What can hang from each mark:
kaso: pani rafus vuton
geta: nanal rafus
rafus: geta kaso
beput: nanal rafus vuton
nanal: beput geta kaso
sipinup: kaso zeku
pani: beput geta kaso
vuton: beput geta

Every row comes from one small tree of marks. The marks that hang from a mark follow it in brackets, in alphabetical order. Every link used is in the known rows. Which tree was each row made from?
Known rows:
geta(nanal rafus):  -2 -23  13 -10  12 -13  59 -18 -38  42  12  55  -8  -1   6 -43   1   4 -15  19 -12   9 -32  -3  13  24  23   6 -26  10   0  -3  23  14  -1
vuton(geta(rafus)):  -4   1 -21 -23  23 -13  44   3 -23  34  17  54 -28 -30   8 -37 -19   0 -15  28 -12  29 -27   5  16  28  22  -6 -34  16  -5   6  22  27  14
pani(beput(nanal(geta) rafus vuton) kaso):  -3   2  28 -40   5  10  17   9 -16  46  35  35   7  32 -48 -45  37   5  -2  34 -53  35 -10 -21  49  27  28  -7 -51 -53 -15 -13 -10  33  -7
beput(nanal(kaso(vuton(geta(rafus))))):  -2  23  -8  -2   9 -13  57   4 -25  23  19  67 -28   1  -2 -31 -12  -6   3   5  -5   8 -17   7  13  35  33 -19 -24  12 -22 -21  19   8  16
sipinup(zeku):  -6 -16 -14 -33  25  -9  26  -6 -42  48  13  23 -22 -15   7 -40   5 -19  -2  23 -20  37 -10   5  23  33  27   3 -33  15  -3  16  24  12  -9
geta(nanal(beput kaso(pani vuton)) rafus): -15  24   9  31  11 -22  85 -17 -64  28  23  56 -14  31  -1 -35   5 -18   1 -10   1 -28 -17 -12 -17  29   3 -10 -10  21  -6 -28  25 -28  28
nanal(beput(rafus(geta kaso) vuton)): -10  20  20 -11  52   1  49  20 -32  45  48  14 -13 -27  -5 -44  25  13 -18  13 -67  26  -5  -3  28  26  39 -41 -29   3  -6  -6  31   1 -26
rafus(geta(nanal(beput(vuton))) kaso): -12   6  27  11  25   3  72  -8 -38  48  40  31  -4 -12  -5 -41  12   0 -28  12 -62   3 -13  -4   8  21  43 -29  -9  12 -14   1  29   6 -35
vuton(geta):  -2   4 -26 -25  28  -8  35   5 -29  38  13  46 -26 -48   0 -33 -16  -9  -8  31 -24  40 -19   6  16  31  21  -9 -35  25 -12  12  21  25  14
beput(nanal rafus(geta kaso(pani vuton))):   4  41   5  17  43 -21   0  26 -49  66  34  24  -6 -23 -12 -34  24   4 -12  -2 -67  45   9  -6  21  17  52 -74 -17 -22  -6 -22  26 -15 -13
nanal(geta(rafus) kaso(pani vuton(beput))):   2  43 -26  12  19 -13  69  -7 -55  48  24  36 -19  19 -18 -50 -15 -27   3   6   6  -2  -1  -6 -20  26  14 -29 -24   6  -9 -10  21 -19  48
geta(nanal(beput(vuton) kaso(pani)) rafus): -15  20  21   7  11 -14  95 -10 -55  18  23  50  -6  46  -1 -33  14 -14 -12   4 -15 -35 -27 -14  -5  38   8   6  -3  20 -10 -16  20   2   7
rafus(geta(nanal) kaso(vuton(beput))):   2  11  16  33  34  -4  38 -16 -47  77  31  33 -10 -39 -17 -42 -23 -14 -13  14 -52  28   4  -4 -16  13  44 -48 -16   4 -17  -2  36 -17  -5
pani(beput(nanal) kaso(rafus)):   3 -19  24  -6 -18  -1  18 -20 -18  54  24  65 -10  11 -28 -38  15  -8  -4  27 -50  37 -11  -6  19  25  19  -6 -48 -37 -12  -3  -3  13   6
pani(geta(nanal)):  -1 -29   8 -17   1   5  40 -14 -36  53  11  56  -5 -23 -14 -23   1  -5 -13  39 -26   6 -24  -4   6  22  25   8 -25   5  -9  -6  14  21 -23
beput(rafus(geta) vuton):   1   8   9 -45  33   0  20  25 -31  54  29  22  -5 -28   7 -53  20   4 -12  26 -52  36 -12  -5  36  29  43 -27 -30  -9  -6  -2  27  19 -18
nanal(beput(vuton(geta(rafus))) kaso(pani)): -16  44 -13  -3  22 -13  80  11 -41   8  29  49 -24  17   2 -29  -4 -20 -10  12 -14 -12 -26  -4  -1  43   5  -7 -16  25 -14  -7  22  13  22
sipinup(kaso(pani vuton(geta(rafus))) zeku): -13  22 -37  -6  43 -17   0   9 -68  51  24  28 -19 -32  20 -30 -22 -36  -3   6 -14  30   0   2 -18  34  12   1 -19  23 -14  -5  34  -9  10
beput(nanal):   5  -5  -1 -25  11 -13  42  -2 -32  41   7  44 -13  -8  -5 -35  20  -4  -3  17 -33  35 -16  13  29  34  32 -19 -22   2  -8   0  15  21  -4
sipinup(kaso(vuton) zeku):  -9 -12 -18 -22  42  -4  16  -7 -66  58  17  17 -14 -33  26 -42  -5 -26  12   4 -17  36   8   8  -1  30  20   6 -31  27 -14  -4  35 -12  -7
sipinup(kaso(pani(beput) rafus)):  -1   2 -14   7  14  -7  22 -19 -60  70  18  47   1 -29  11 -45   5 -32  -2  12 -49  43  -5  -2 -17  25  -2   4 -38   8 -14   2  19  -8  23
beput(nanal rafus(kaso) vuton):  -2  13  22 -26  44  -4  29  14 -22  38  27  23  -5 -17  -8 -28  34  17  -5  17 -64  29 -10   2  44  33  46 -22 -28  -6 -11 -12  20  18 -27
sipinup(kaso(pani rafus(geta(nanal)) vuton) zeku):  -8   8  -4  23   9 -14   3  -6 -80  81  34  32   2 -26   9 -45  -3 -43 -15  -4 -46  12  15  -5 -25  26  29  -6  -6  18 -14  -6  45 -34 -16
sipinup(kaso(vuton(beput)) zeku):  -6   0  -8 -13  46  -3  14 -12 -69  65  19  12 -18 -36   2 -39 -16 -41  14  12 -27  39  15  11 -22  42  12   4 -27  28 -19   3  40 -18   9
vuton(beput):   6   1  -3 -18  29  -9  41 -10 -40  53   9  34 -21 -28 -11 -39  -9 -20  -2  29 -28  40 -10   9   0  35  15 -15 -30  11  -7  15  27  11  22
vuton(beput(rafus(kaso))):   1  11  15  -6  60  -9  30   0 -32  55  27  21 -22 -49 -25 -31  -1   5  -4  25 -57  42  -2   1  18  30  23 -23 -42  14  -6   5  33  -6   6
sipinup(kaso(pani vuton)):   1  14 -29  -7  47 -15  20   0 -76  61  13  26  -6 -37  30 -41  -2 -25   9   2 -23  37   4   4 -19  25   4 -20 -19  20  -8 -14  31 -15  26
geta(nanal rafus(kaso(pani(beput)))):  -5  -2   9  32  20 -12  44 -26 -50  61  19  51   3   4  -4 -33  -1  -4 -19  16 -40  27 -27 -21  -2   8  19 -11 -28 -13  -7  -3  11   1  -1

Write each row's tree:
 -2   4 -24  -6  -4   0  86 -14 -27  37  27  51 -23  -3 -10 -60   2  -7  -4  11  -9  -8  -7   6  16  26  27   3 -43  31 -10   5  21  -3  20 => nanal(geta kaso(rafus))
 -5   4 -20  -2  40  -9  47  -2 -19  39  25  47 -31 -45   7 -32 -25  12 -23  22 -29  30 -24   4  16  17  31 -17 -37  19  -9   8  26  17   1 => vuton(geta(rafus(kaso)))
 -4 -17  12 -25  -3  10  24 -22 -23  57  30  50  -8   7   0 -46   5 -11   3  36 -40  31 -13 -18   8  19  15   4 -48 -31 -11   2   3  16   6 => pani(beput(vuton) kaso(rafus))
-20  -1  43  -3  33  11  54  -1 -30  37  42  34  -5 -22 -29 -11  28  11 -15  34 -59 -15 -18 -17  17  27  28   3 -28   7 -11 -22  21   4 -44 => pani(geta(nanal(beput(rafus(kaso) vuton))))
  1  13  26  22  38  -6  14   0 -46  64  28  34  -5 -39 -54  -5   3 -10 -19  41 -66  10  -7 -18  -7  26  17 -13 -25  -3  -8 -12  25  -6 -14 => vuton(beput(rafus(kaso(pani(geta(nanal))))))
 -2  -5  19  27  20   2  45 -26 -36  65  28  48 -14 -22 -21 -19 -22  -5 -10  30 -27  -4 -10 -10 -27  13  29 -15 -23  -4 -12 -19  25 -12 -12 => pani(geta(nanal rafus(kaso(vuton(beput)))))
 -1   6   6  26 -17  -9  27 -17 -50  78  24  61   7  -5 -11 -50   8 -31 -22  18 -57  30 -15 -19  -7  14  23 -19 -21 -16  -9   4  17  -5   2 => kaso(pani(beput) rafus(geta(nanal)))
-17  28  27  10  52 -13  49   1 -52  37  36  22   0  -5 -16 -22  33   1 -15  12 -61  -3  -9 -19  12  32  21 -11 -14  13  -4 -14  27  -8 -10 => geta(nanal(beput(rafus(kaso(pani)) vuton)))
  4  32 -23  20   2 -16  41   3 -54  61  27  48 -20 -10  15 -54  -6 -27  -3  -4 -25  11   5  -5 -13  20  30 -43 -20   8  -8 -10  31 -26  21 => nanal(kaso(pani rafus(geta) vuton))
  0 -10  -2  -3   4  -8  26  -6 -52  56   9  51  -2 -12 -17 -17   6 -17 -16  37 -29   5 -21 -10  -6  21  15   0 -14   0  -4  -7  12  16 -12 => kaso(pani(geta(nanal)))
-11 -25  26   1  -3   0  73 -18 -34  34  25  62 -11   6 -19 -26  13  -1 -21  27 -15 -21 -32  -3   0  26  11  10 -22   6  -3 -16  16  10 -20 => pani(geta(nanal(beput) rafus))
  3   8 -12   9  38  -4  32   0 -41  69  28  27 -18 -43  19 -51 -11   3  -8   4 -39  43   3   3   7   3  48 -60 -30  -1  -8  -2  31 -10  -9 => rafus(geta kaso(vuton))
-19  -1  20  13  13 -10  49 -11 -35  28  38  64 -27   2 -21 -29 -20  -2  -9  19 -12  -4 -17 -14  -7  25   6  -5 -27   1 -10 -20  17  -2  20 => pani(kaso(vuton(geta(nanal(beput) rafus))))
 -5   6   8 -29  58  -2  31   8 -27  43  29  15  -9 -36   7 -36  16  18  -3  22 -50  30 -11  -5  34  25  37 -16 -38   6  -5  -3  26  11 -16 => beput(rafus(kaso) vuton)
-11  -9 -16  -8  25  -3  15 -15 -61  63  26  27 -18 -37  26 -45  -1 -30  11   2 -24  19  15   7 -11  32  22  12 -34  31 -12  -3  41 -26  -1 => sipinup(kaso(rafus vuton) zeku)
  4   1 -21   4  34  -4  25  -2 -42  58  18  32 -14 -35  -6 -15  -1  -3 -18  29 -39  26 -10  -1  -1  12  25 -27 -29  -2  -4  -3  13  10 -15 => rafus(kaso(pani(geta)))
 -1  11 -17  14  32  -9  27 -14 -49  65  15  34  -7 -18   1 -33   3 -12  -8  16 -49  54 -13 -11   5   8  17 -30 -38 -10  -9   9   8   2   9 => rafus(kaso(pani(beput)))
  1  12 -14   0  13 -10  49  -8 -53  51   6  48 -10   9  -1 -38   0 -24   6  14 -26  36 -19  -9   9  25   5 -10 -34   0 -16   2   5   6  25 => nanal(kaso(pani(beput)))
 -2  26 -22  10  16 -10  39 -12 -58  57   8  47  -8   7   8 -40  -4 -31  21   7 -13  36  -7 -15  -6  19   6 -25 -33  -4 -16 -13   8 -11  33 => nanal(kaso(pani(beput) vuton))
-11  26  -7  30 -13 -10  50 -19 -42  46  20  77 -11  -9 -26 -27 -16 -36  -6  22 -41   8 -20 -20  -8  30   9  12 -30  21 -27   0  14  -3  24 => vuton(geta(nanal(kaso(pani(beput) rafus))))
 -4 -17   3 -34  -2  17  39  -9 -23  54  18  53   0   6   6 -34   7  -9  -5  46 -19  23 -34 -13   5  18  22   5 -39 -36 -11  -8  -2  35 -19 => pani(beput(vuton) geta(rafus))
  2 -36  12 -22  -2  18  10 -15 -24  62  20  55 -12  -7 -26 -26  -3  -5  -4  49 -34  42 -20 -15  12  11   8   1 -56 -43 -12  -5 -12  28 -11 => pani(beput geta kaso)
  1 -47  29 -15  -4   4  34 -15 -26  48  25  65 -13   6 -25 -24 -10  12 -25  43 -17  -5 -28 -12   7  14  19  13 -37 -29  -2 -15   6  20 -23 => pani(geta(nanal rafus) kaso)
  3  35 -18  16  19 -20  20 -16 -55  66  17  36 -19 -21  -1 -38  -9 -43   9  14 -25  22  11  -4 -35  30   7 -30 -20   8   0  -4  35 -26  48 => kaso(pani rafus vuton(beput))
  3  15  24 -41  20  -4  17  30 -26  48  28  30   0  -8 -10 -45  37   4 -13  21 -62  36 -12   3  45  37  51 -33 -18 -21 -10 -10  21  27 -29 => beput(nanal rafus(geta) vuton)
 -1   8  -6 -29  -6   9  51  -5 -26  47  21  39  10  25 -20 -49  32 -13  -2  25 -36  33 -17  -4  29  25  38  -9 -31 -26 -20   3  -6  39  -6 => pani(beput(nanal(geta) vuton))
  7  36  19  10  49 -24  14   9 -43  53  23  23 -12 -21 -44 -16  20  -5 -12  17 -76  40   2   0  13  39  24 -38 -23  -3  -8  -4  24  -3   7 => vuton(beput(nanal rafus(kaso(pani))))
 -9  -4   1  13  29 -12  56 -12 -26  38  26  56 -20 -37  -6 -26 -25  10 -28  23 -33  11 -28  -3  11  19  35  -5 -29  23 -14   4  26  14  -9 => vuton(geta(nanal rafus(kaso)))
 -8  19  -4  -5  40  -5 -28  17 -76  86  33  15   4 -26   1 -47  12 -35   2   5 -58  64  13 -17   4  25  17 -20 -34 -16 -16 -10  27 -24 -10 => sipinup(kaso(pani(beput(rafus(geta))) vuton) zeku)
 -3  -1 -14   7  44 -11  48 -13 -35  51  25  34 -21 -26  29 -42  -9  11   0   5 -10  26 -10   0   3   9  36 -34 -36   3   0 -11  27 -11   8 => geta(rafus(kaso(vuton)))
 -3  22 -30   9  17 -21  24 -10 -53  59  17  42 -14 -19  24 -43   6 -27   9   8 -15  19   3  -5 -17  21  14 -27 -22   8   5  -8  30 -21  35 => kaso(pani rafus vuton)
-13  10 -10 -27  13  -1  92  -4 -32  25  34  32 -11  24   3 -57  24  -1 -13  16  -4  -8 -20   2  14  28  22  -3 -26   7   1  -2  16  18   8 => nanal(beput(vuton) geta(rafus))
  4   0 -21  -2  -1  -9  21  -4 -41  57  18  50 -14 -25  -1 -25   9 -21 -13  32 -29   7 -10  -5 -10  23  13  -8 -28  -2   1  -3  17   3   1 => kaso(pani(geta) rafus)
  2 -20  29   1   6   7  15 -21 -41  65  25  50 -16 -11 -43 -17 -22 -18   0  45 -27   4  -3 -15 -25  22  11  -7 -28 -22 -12 -20  12   0   1 => pani(geta(nanal) kaso(vuton(beput)))
 -2  33 -25  24 -17 -11  29 -13 -44  63  25  52   4  19 -18 -51  30 -36   5   6 -29  25   5 -12  -4  17  25 -28 -28 -25 -10 -11   4 -10  28 => kaso(pani(beput(nanal(geta))) rafus vuton)
-17  27  -3  -4  31  -3  83   6 -41  28  39  32 -23   1 -23 -52  24  -4  16   0  -7  -6   3  -7  22  32  15 -13 -44  26  -7 -24  23 -23  26 => nanal(beput(rafus) geta kaso(vuton))
  4 -33   5 -17  -6   6  18 -12 -19  53  28  57 -25 -23 -17 -27  -3   0 -13  43 -30   8  -9  -5   3  18  13   4 -47 -20  -2  -7  10   9  -9 => pani(geta kaso(rafus))
 -9  48   3  12  44 -21   0   8 -56  54  24  39 -13 -39 -38 -18 -13 -32   2  31 -45  23  -1 -22 -12  40   8 -16 -16  14 -13 -13  34 -14  35 => kaso(pani vuton(beput(rafus) geta(nanal)))
